Known rows, with every step that occurs:
y/v/e/r: [ 17  13   1 -12 -21 -14   5  11 -14  17 -18   5  11  -3  12   1 -15  -4
  13   9  -1   0 -25   3  10 -12  -1  13  -8 -14  -4 -26 -17   5   0 -11
  -9  -7  18   5   9 -25  19 -13 -19  -1]
h/v/e/r/p: [  8  -4  -3  -1 -22 -11  29 -16 -21  33 -14 -34  16   1  31   5 -16  -7
  14  -5 -12 -15 -19   2  -1 -21  13  14   0   9  17 -11 -12  -1  17 -36
  -6  -7  10   3  26  -7  27   0 -16   5]
l/e/h/v: [-13  -2  25  -1  -3  -3  22  -7 -18  30   9 -11   4  -9  21   0   9 -13
   7  10 -25   6 -14  23 -13 -10   5   6 -10   1   1 -15  -2  -7   9  -3
  -8  -6  10   1  27 -29 -12  16 -30  -3]
r/e/h: [ -8   7  12   9  -8   1   6 -13 -17   5   8  -8  18  -4  -3 -20 -13 -14
  14  -7  -1 -13   4   6  -1 -14 -23  -6  -9   5  -2 -14 -13  -2   7  -2
 -16  15  21  15  17 -24  -1 -23  -6  -6]
p/e/r: [ -4   8   0  -5 -11   0  14 -11  -2   5 -14 -14  19 -14   0 -23 -10 -23
   6 -10  -7  12 -19  10  13 -19   6  -4 -11  -5   7 -15 -12  -7  -4 -14
   0   5  13   7  10 -13  26 -40 -26  13]
r/p: [ -1   5  -4   7 -14   0  14  -8 -22  18  -5 -18   3   6  10  -8 -18  -9
  11  -4  -1 -10   2  -2  -4  -6  -1  -1  -3  16   8  -1 -11   0  -1 -16
 -13   0   7  -3  17  -6  11  -7   4   8]
m/e/h/v: [-25   9  -7   3 -10   5  27  -4  -9  18   3 -18  -2 -11  14  -6  12  -4
  21   4  -7  -4 -13  22 -27  -8  -6  11 -13 -19  -9 -26  -9 -17  -5  -5
 -14 -10  10   7  17 -43   8   8 -16 -10]
e/h/v: [ -9  -4   3   1   4   6  18  -8 -10  17   1 -14   1 -10  22  -2   3 -12
  14   3 -11   3  -2  23  -9  -8   1   2  -4   0  -3 -17  -7 -11   8  -2
 -11  -4   6   8  20 -29   5  19 -24  -9]
v/h/e/r/p/m: [  7  13 -15  13 -13  -6  40 -16   5  24 -26 -25 -15 -20  29 -19 -30 -22
  11 -12   2   0 -30  22  15 -13 -11  13 -10  14  13 -10 -28  11  18 -19
   3  13  -8   1  38  -7  13 -10  -7  18]
p/m: [  2   6 -11   3  -2  13  18  -5  -2  -8  -9 -15  16 -12   8 -17 -21 -18
  -8  -5   8  -4  -2  11  -7 -13  -9 -13  -8  -7 -15  -2 -13 -11  -5 -20
   4   7  -2   3  12   2   0  -8  -6  -2]
l/m/p/e: [ -5  18 -16  20 -12   2  33  -8 -18   6   2 -51  16   0  -2 -34  -4 -33
 -31  -5 -11  16 -15  -2 -18 -23  -5  -4 -12 -14   8  -6  -4   9 -21   2
  10  -2   3   1   5  -6   7 -21  -5  18]
n/e: [ -9  15  -1   8 -11  -2   5  12 -12   4   6  -5  20  -1   3  -2 -22 -15
  -7   9  -5  -1 -14   5  -4  -5   8  15   2 -15  -2 -12 -14 -19  -2 -11
  -5   7  27  15  11 -19  21 -13  -2 -10]
e/h: [ -3   2  10   2  -2  -2  11 -11 -10  13   3  -2   2  -9   8 -10   5 -14
  21   4  -6  -5   0  13   0  -2 -14  -5  -6  -1  -7 -15 -14  -9   4   4
 -10  -2   8  11   8 -25  -2 -10 -15   0]
m/e/r/p: [-12  16  -6   1 -29  -8  31 -14 -11  20  -8 -25  -4   1  12 -17 -11   3
  30 -12   5 -10 -18   1  -7 -15 -10  14 -15   6  -6 -16 -28 -13   2 -19
 -10   7   8  -1   9 -20  27 -41   0  12]
y/e: [-15  27 -10   1  -5  -6  21   2   4  -4 -12   4   9  -3 -14  -5 -11 -15
   6  -3  10  -3  -4  -4  -9  -4  -8  11   5  -4  -1 -17  -3 -10 -11  -6
  -7 -13  22  -4   8 -27  14 -21  -6   8]
y/v/h/e/r/p/m: [ 11  10 -14   8 -18  -1  29   4  -5  31 -38 -14 -28 -23  37 -16 -34 -12
  15  -5   4  16 -37  21  14 -12  -9  17 -14  11  10 -14 -35  29  12 -14
  -2  10  -7  -4  47 -19  19   5 -15  13]
n/e/h/v: [-16   0   6  11  -5   4  16   3 -17  18   9 -19  10 -12  24   5  -8 -12
   6  10 -22   4 -14  18  -7 -10  10  16   3 -13   4 -17 -20 -15  16 -11
  -9   2  27  18  30 -35  21  15 -23 -19]
m/e: [-15  25 -14   0 -16  -1  20   4  -3   5   3  -6  10  -1  -7 -12   0  -2
   9   3   9 -11 -11  10 -22  -5 -11  11 -16 -19 -13 -19  -5 -21 -21  -5
  -9  -4   9   3  -2 -28   6 -20   4   1]
p/e/h: [ -5   1   6   3  -8   4   6 -14 -12  14  -6  -9  14 -19  -5 -21  10 -30
  14  -2 -19  11  -7  13   5 -10  -4 -13 -10 -14  10 -11  -5  -1  -8   0
 -10  -6  11  11  20 -25   6 -19 -34   5]
p/m/e/v/y: [-13   9 -11  15  -7  -5  33  10   4 -17  -6 -23   9 -21   3 -22 -24  -9
   1  -4  27 -18 -17   0 -37  -8 -33   9 -16 -50  -7 -16  -3  -2 -24   2
  12   3   4  -8  23 -22  -4  -1  -7   0]
m/e/r: [-13  24  -6  -8 -18  -9  27  -6   2   5  -3  -7   7  -4   2 -17  -5  -1
  20  -4  10  -6 -21   9  -6 -12 -13  16 -18 -10 -18 -28 -21 -25  -4  -9
  -4   4  11   5  -5 -28  15 -42  -5   5]
l/m/p/e/h/v/y: [-18   5   7  37   2   5  39  -8 -19  18   1 -64   1 -16  14 -34  -5 -33
 -22  -3 -24  16 -17  -3 -25 -25  -4   7 -19 -21  16  -8   0  23 -11  10
  10  -9   2   1  31 -11  -2  10 -30  14]
m/e/h: [-15  19   2   3 -17  -5  21  -8  -7  14   3  -6  -1 -10   0 -14  14  -7
  29   3  -2  -9  -8  12 -15  -3 -20   4 -15 -22 -13 -25 -15 -15  -9   4
 -13  -7  11  10   5 -39   0 -20  -8  -1]
h/e: [ -2  20 -10   1  -4   1  24   0  -1  10   5   2  13  -1  10  -3  -5 -23
  -4  -2   1  -7  -7  16  -6  -5   3  17   4  -2  11 -17  -2 -16  -8   9
  -1   4   9  -6  20 -19   8  -7  10   2]
r/p/m/e: [ -8  14 -20   9 -27  10  31 -10 -12  10 -12 -34   0  -8   7 -19 -18  -6
   9 -11   9 -13  -9   1 -25 -15 -13  -2 -14  -7 -10   0 -19  -7 -11 -33
  -5   1  -3  -2  23  -5  11 -17   2   7]
l/m/p/e/h: [ -7   9   3  23 -11  -2  31 -20 -23  17   4 -49   7 -10   0 -34   9 -36
 -10  -5 -22  18 -11   7  -9 -21 -14 -11 -14 -15   6  -8 -13  13  -8   8
   6  -2   3   9   9 -18   0 -20 -20  15]
n/e/r/p/m: [  3   1  -3  10 -22  -1  25 -14 -13  11 -14 -35  13 -14  31 -11 -40 -11
   3 -15  -4  -1 -19  -1   8 -22   3   6   3   6   0  -1 -45  -7  25 -43
   5  23  15  14  30   5  36 -32 -13   1]
l/m/p: [ -3  19 -13  20  -8  -2  35  -6 -17   4  12 -40   5  12   7 -23 -11 -15
 -23   1   0   1  -6   0 -19 -15 -15   5  -9  -3 -10  -7 -14  -1  -9   9
   9   4  -2   0  -5  -6  -4 -11  13  10]
l/m/e/h: [-13  16  -9  11 -16 -18  29 -10 -13  18  11 -22 -10  -3   0 -20   8  -6
  11   2  -8  -2   2  20 -19 -13 -25   5 -10 -27 -12 -25  -9  -8 -26  20
   6   0   4   5   8 -28 -11 -26   0  -3]
p/e: [ -7   8  -6   2  -7   8   5  -2  -8   6 -11 -12  21 -10  -9 -19  -5 -27
  -7  -1  -9  10 -12   9  -3 -13   5 -11  -9 -13  12  -8   4  -3 -20 -11
  -5  -4  12   5  12 -14  15 -18 -19   7]

Rows:
[-20  16   3  12  -7  -8  39  -7   1  14 -27 -30  -7 -10  18  -9 -34  -5
  17 -16   3  -1 -15 -20  -5 -16   6  31   1  14  13 -14 -12   4  10 -20
  -1 -10  17 -15  41 -12  30  -9 -19  17] -> h/v/y/e/r/p
[ -8   7  13  13 -12  -6   7  -2 -17  13   9  -8  12 -11  11  -1  -6 -16
  10  10 -17  -1  -9  12   4  -5  -2   9   2 -15  -1 -18 -25 -15  10  -1
 -10   7  28  22  16 -31  13 -14 -17 -12] -> n/e/h
[-17   1   4  10  -3  10  13 -11 -18   6   8 -19  18  -5  12 -12 -13 -10
  10  -7  -7  -7   2  15  -9 -18  -9  -1  -6   5   1 -13  -8  -4  11 -12
 -16  11  17  11  29 -26   5   6 -14 -12] -> r/e/h/v
[ 15  -6 -11  -2 -23   1  39 -24 -14  25 -22 -48  20  -9  38  -2 -25 -16
   3 -14  -7 -14 -20   4  -2 -29   8   4  -3   3   9  -1 -22   3  19 -54
   3   0  -1   3  34   7  24   4 -21   1] -> h/v/e/r/p/m
[ -7  22   4  13  -9  -7  39 -18   6   2 -36 -29  -3 -21  10 -22 -43 -15
  13 -25  15  -7 -10 -26   3 -22 -13  15  -1   8   0  -5 -24   8  10 -27
  10   2   9 -10  38   5  20 -38 -19  23] -> v/y/e/r/p/m
[  2  19  -9   0  -7 -11  16  22   3  23 -23  13 -22 -13  21 -10 -18  -7
  13   9   2  19 -40  30  14  -2  -7  30 -15   1   4 -34 -22  16   2  14
  -5   4   6  -2  26 -40  14   2 -14   9] -> y/v/h/e/r
[ -3  21  -9   4  -6 -16  27   1  12  20 -11   3  -9 -11  16 -13 -14 -18
   9   3   2   6 -34  29  16  -5 -10  25 -13   4   7 -30 -12  -4  10   9
  -1   8   4   7  19 -29   8 -12  -4  12] -> v/h/e/r
[-11  22  -2   1 -18 -15  33 -21  -4  14 -24 -13  -1  -2   6 -11 -19  -8
  28 -17   5  -4  -9 -11   9 -13  -5  16   7  22   6 -17 -27  -3  12 -22
  -7  -2  18  -6  19 -18  33 -40 -11  19] -> y/e/r/p
[-23  22   3   2   4  -9  32  -1  16  -1 -23 -15   2 -18   9 -10 -27  -9
   7  -8   8   2 -16  -9  -5 -15   3  32   1  -3   3 -25  -3  -6   4  -8
   2 -10  21  -9  27 -22  25 -12 -24  11] -> h/v/y/e/r
[ 12  13   3  -9 -18 -17  16 -10  -8  13  -7  -8  25  -1   9  -3  -9 -13
   8   2  -4 -14 -21   3  10 -13  -2  10  -6  -9  -2 -22 -11 -12   4 -15
  -3  -2  19   9   1 -13  12 -30 -10   6] -> v/e/r
[-17  -1   4  14  -5  21  34 -12 -18  16  -1 -45  16 -16  17 -19  14 -31
   0  -2 -21  14 -25   9 -14 -14   3  -4 -20  -7  10 -11 -14   2  11 -11
 -13 -11   9  10  20 -30  18  16 -38   8] -> m/p/e/h/v
[-15  11  -5  11  -5   1  47 -14   5   4 -39 -43  -2 -22  26 -17 -45 -11
   7 -27   8  -2 -12 -18  -8 -26   1  20   2   8   5  -5 -21   9  12 -37
   6  -3   8 -13  50  -1  29  -8 -27  16] -> h/v/y/e/r/p/m
[-10   2  -9  15  -6   3  33  -3 -14  -7   1 -37  26  -5   5 -21   1 -29
  -7  -4   5   3 -26  -1 -20  -9 -16  -7 -15 -21  17 -11 -10   6  -7   0
  -5  -3  15  -3   6 -32  18   2 -21  14] -> m/p/e/v
[-19   3   1  23 -14  11  40 -13 -10  22 -13 -46 -12 -27  26 -18 -17  -7
  17 -11  -3 -13 -10  -3 -34 -19 -10  11 -18 -17  -2  -4 -14   6  -2 -24
  -3  -5  -2  -2  49 -10   4  14 -22   3] -> r/p/m/e/h/v/y
[ -2  11  23 -10 -10 -15  19  -6  -9  17   2  -2  11  -2  10 -13  -7  -8
   2   0  -9   1 -22  10   7 -15  -1  10 -14   9  -5 -17 -13 -14   8  -9
  -1   9  12  -2   5 -13  -1 -36 -20   9] -> l/e/r
[-14   5   6  28   1   0  30   6  -9 -10  -4 -38  20 -10   3 -26 -11 -28
 -11  -5   8  -3 -28 -18 -25  -8 -18   5 -22 -31  22  -9  -1  14 -12  12
   2  -6  15  -9  16 -24   7   5 -21  19] -> m/p/e/v/y
[ -2  14 -10   6  -4   1  -3  32  -9  14 -21  12 -23  -8   1  -8 -23  -2
   9  21   7  16 -25  23  -2   7 -13   8 -23  -6  -7 -21  -6  20 -14   6
 -19  -9   3   8  12 -37   1  24 -14   2] -> y/v/h
[-27  11   8  15  -4   0  25   6  -2  15   0 -21  -3 -19  10 -10  -3  -4
  19   4  -5  -8 -13   7 -30  -9  -9  22 -20 -29  -6 -23   2  -8  -9   6
 -10 -13  11   1  28 -34  -2  10 -19   0] -> m/e/h/v/y
[ 24   2  -4  -3 -30  -6  17  -7 -20  22 -32 -25   5 -12  28  -5 -30  -7
  11  -5   0  -5 -19  -3   6 -23  -3   1  -8  -3   1  -7 -34  19   9 -41
  -1   0   4   0  32  -5  22 -11 -24   6] -> y/v/e/r/p/m
[  2  16  -3  -4  -9  -7  29  -9   3  10  -1  -1  13  -4  23  -7  -9 -15
   6  -9   1  -3 -15  19  11 -11   5  22   2   6   6 -26 -20 -18   8   4
   5  14  11  -5  16 -16  18 -27   2   7] -> h/e/r
[ -6   1 -13  14   5 -17  16  11  -2   5  -4   0  -9  -5   5  -9 -15  -8
  10  12  16  -1 -24  25  -8  11 -31   1 -13 -15   4 -22   2  10  -7  14
  -7   0   4   5   8 -37  -5  22 -10  -1] -> e/v/h
[  4  11  -2   1 -17 -10  37 -18  -8  26  -7 -15   3  -2  31  -9 -15 -17
  16 -16  -5  -7 -11   8  12 -15   6  23   5  21  20 -13 -28  -5  15  -5
   1  15  10 -10  31 -10  25 -26   6  12] -> h/e/r/p
[ -9   4   8   9   0 -26  18  11  -8  18   0   3  -7  -6   4  -7  -6 -11
   3  19   3   4 -34  24 -10   6 -28   7 -22 -16  11 -23   8  10  -7  10
  -2  -2   9   0  14 -38 -22  19 -18   4] -> l/e/v/h
[-12   7 -12  20  -1 -16  11   9 -10  -6   1  -6   9   1  -6 -20 -29  -7
   5   1  20 -10 -21  19  -9   1 -41  -1 -16  -9  12 -19   1  19  -4   3
 -11  15  16   9  18 -38  -3   9  -1  -4] -> r/e/v/h
[  9  -1  -4   1 -15   3  31 -23  -9  10 -20 -32   3 -14  28 -20 -31 -12
  13 -21   6  -6  -9   3   6 -23  -6  -9  -5  18  -8  -1 -35  -3  16 -37
   4  15  -3   2  23  11  20 -29 -13   9] -> e/r/p/m
[-14  27  -3  -8  -8 -14  29 -11  11  -2 -17   1   6  -7  -3 -11 -13  -9
  18  -9  11   1 -11  -3   9 -10  -8  17   3   7  -8 -27 -22 -14   4  -9
  -1  -4  24  -2   4 -25  25 -41 -16  13] -> y/e/r
[-14  11 -30  14  -8  -8  34  11   6  -2 -13 -18  -8 -19   0 -18 -14  -6
  10   7  25  -5 -32  29 -29   1 -44  -1 -25 -41  -7 -21  -9   4 -16  -6
   2   2  -1   3  14 -40  -4  11 -10  -3] -> p/m/e/v/h
[ -6  -8 -15  20  -9 -11  17   0 -17  21 -22 -24  -8 -11   3 -21 -15 -22
  14   1   0   8 -30  14  -4  -1 -18  -9 -16 -14  36  -9   0  33 -12  -7
  -7  -6   6   2  34 -29  13  16 -25  14] -> r/p/e/v/h
[  2   3   2   0 -17  -6  22 -18 -15  19 -12 -20   0   1  23 -14 -21  -4
  23 -13   0  -5  -6   0  10 -14  -2   2  -3  25   2 -12 -28  -6  15 -18
  -8  10   7   0  12  -3  20 -29  -5  13] -> e/r/p
[  9   9  15   2 -16 -15   9 -15 -14  22   5  -3  21  -7   3   1  10 -22
  16   9 -12 -18  -6   7   1  -5 -13  -3  -5 -18   4 -19  -3  -5   0  -2
 -10 -15  14  16   9 -26  -6  -8 -14  -3] -> v/e/h
[  0   6  25  -3 -20 -17  25 -17 -21  30  -3 -17   3   3  21 -10 -12  -8
  12  -7 -13  -3 -19  -1   6 -17   2  11 -10  25   7  -9 -21  -3  15 -20
  -7  11  11  -7  18  -5   5 -33 -15  17] -> l/e/r/p
[ -9  21 -20  -2 -17   9  28   0   3  -5  -8 -18  11 -15  -3 -20 -12 -11
  -4  -4  14  -9 -13  12 -25 -13 -16  -2 -17 -26 -22 -13 -12 -18 -18 -21
   3   1  -1   2   8 -16   2 -20  -2   0] -> p/m/e
[-13  10 -28  11 -13 -25  37   3 -11   1  11 -25  -1   5   1 -17  -4  -1
   0   0  13  -6  -3  24 -36  -7 -28   9  -3 -41  -2 -27   0  -3 -37  20
  19   9   7 -11   6 -33  -2 -11   9  -8] -> l/m/e/v
[-25  24  -5  11   7   2  26  11  10   0 -16 -13   6 -13  -1  -5 -27 -14
  -4  -1   6  -3  -8 -11 -22  -7   4  30   1 -10   5 -17  12  -2 -12  -4
  -2 -19  21 -11  31 -21  13   9 -18   5] -> h/v/y/e
[-14  20   5   3  -3 -10  22 -14   1   8 -10   3   0 -14  -8  -9   6 -18
  26  -1   0  -2   1   3   1  -1 -18   5   3  -3  -1 -25 -12  -6   1   1
 -10 -14  24   3  14 -38   8 -20 -18   5] -> y/e/h
[ -8  -1 -23  10 -22  -2  41  -9 -13   2  -7 -36   4  -9  16 -14 -14  -4
  18 -12  20 -19  -9   7 -32  -8 -26  -4  -8 -25   3  -8 -23   1 -11 -20
   3   6   2 -10  25 -19  12  -2  -2  -1] -> r/p/m/e/v
[ -2  23 -16   7  -6  -4   9  32  -3  24 -16  15 -21 -11  10  -5 -15 -13
   3  19   1  16 -32  28  -2   5  -7  25 -14  -8  11 -26  -5  18 -11  19
 -11  -5   5  -3  30 -42   3  26  -6   4] -> y/v/h/e
[-19  25  20  14   2 -12  19  -4   5   5 -14   3  -3 -19 -11 -13  -9 -19
  19   0   4  -7  -1 -17  -7  -1 -20  18  -2 -14   0 -22  -2   2  -6  14
  -6 -17  23  -1  25 -30  -1 -18 -21  12] -> v/y/e/h
[-16  -6  15  13   4  11  11  -1  -8  16  -9 -25   6 -26   8 -20  -6 -31
   3  -3 -22  11 -11   5 -11 -14   8   2 -14 -21  19 -11  10   8  -8   0
  -4 -13  10   5  41 -21   7  11 -44   6] -> p/e/h/v/y
[ -3 -12 -11  11 -13  -5  19  -9 -24  10 -10 -29  12  -4   9 -15  -6 -22
  12 -11  -2  -1 -10   3 -10  -8  -6 -14   0 -13  34  -5  -5  17 -15 -14
  -3   1  12  -9  32 -20  24   0 -20   9] -> r/p/e/v
[-17  15 -13   3   0 -18  30  -1   2 -11  -8   1   9  -5  -4  -3  -7  -9
  15  -1  22  -8  -5   4 -16   4 -19   8  12 -19   9 -26  -6  -5 -12   5
  -1  -6  23 -11  13 -41  16  -4  -8   1] -> y/e/v
[ -5   8   1  18   7 -15  28   9   2  -2   6  -2   9  -5  15  -3 -16 -20
  -1  -1  12 -18 -11   3 -17   0 -13  27   4 -26  28 -21   5   1 -15  31
  12   7  15 -20  35 -27  -2  12   3   6] -> h/e/v/y
[ 11   8  11  -2 -17 -10   0   8 -23  27 -10   5   5 -10   9   5   6 -11
  20  18 -11  -4 -12   6  -1  -2 -12   3  -9 -25   1 -23 -13  12  -6   2
 -16 -17  18  10  16 -37   0   7 -25  -7] -> y/v/e/h
[ -3   5 -15   5   2 -11  31   4  -4   1   8  -2  14  -2  20   0  -2 -17
   2  -2   9 -12  -8  23 -12   1  -8  17  10 -19  22 -24  -6  -9  -7  21
   8   8  14 -15  25 -32   9  12   5  -2] -> h/e/v
[-21   5  18  27   2  18  30  -4 -11  12  -7 -47  11 -22  13 -26  -1 -32
  -5  -2 -20   9 -26 -11 -21 -18   1   6 -25 -16  15  -7  -5  11   4  -3
 -10 -14   8   4  30 -24   8  18 -40  15] -> m/p/e/h/v/y
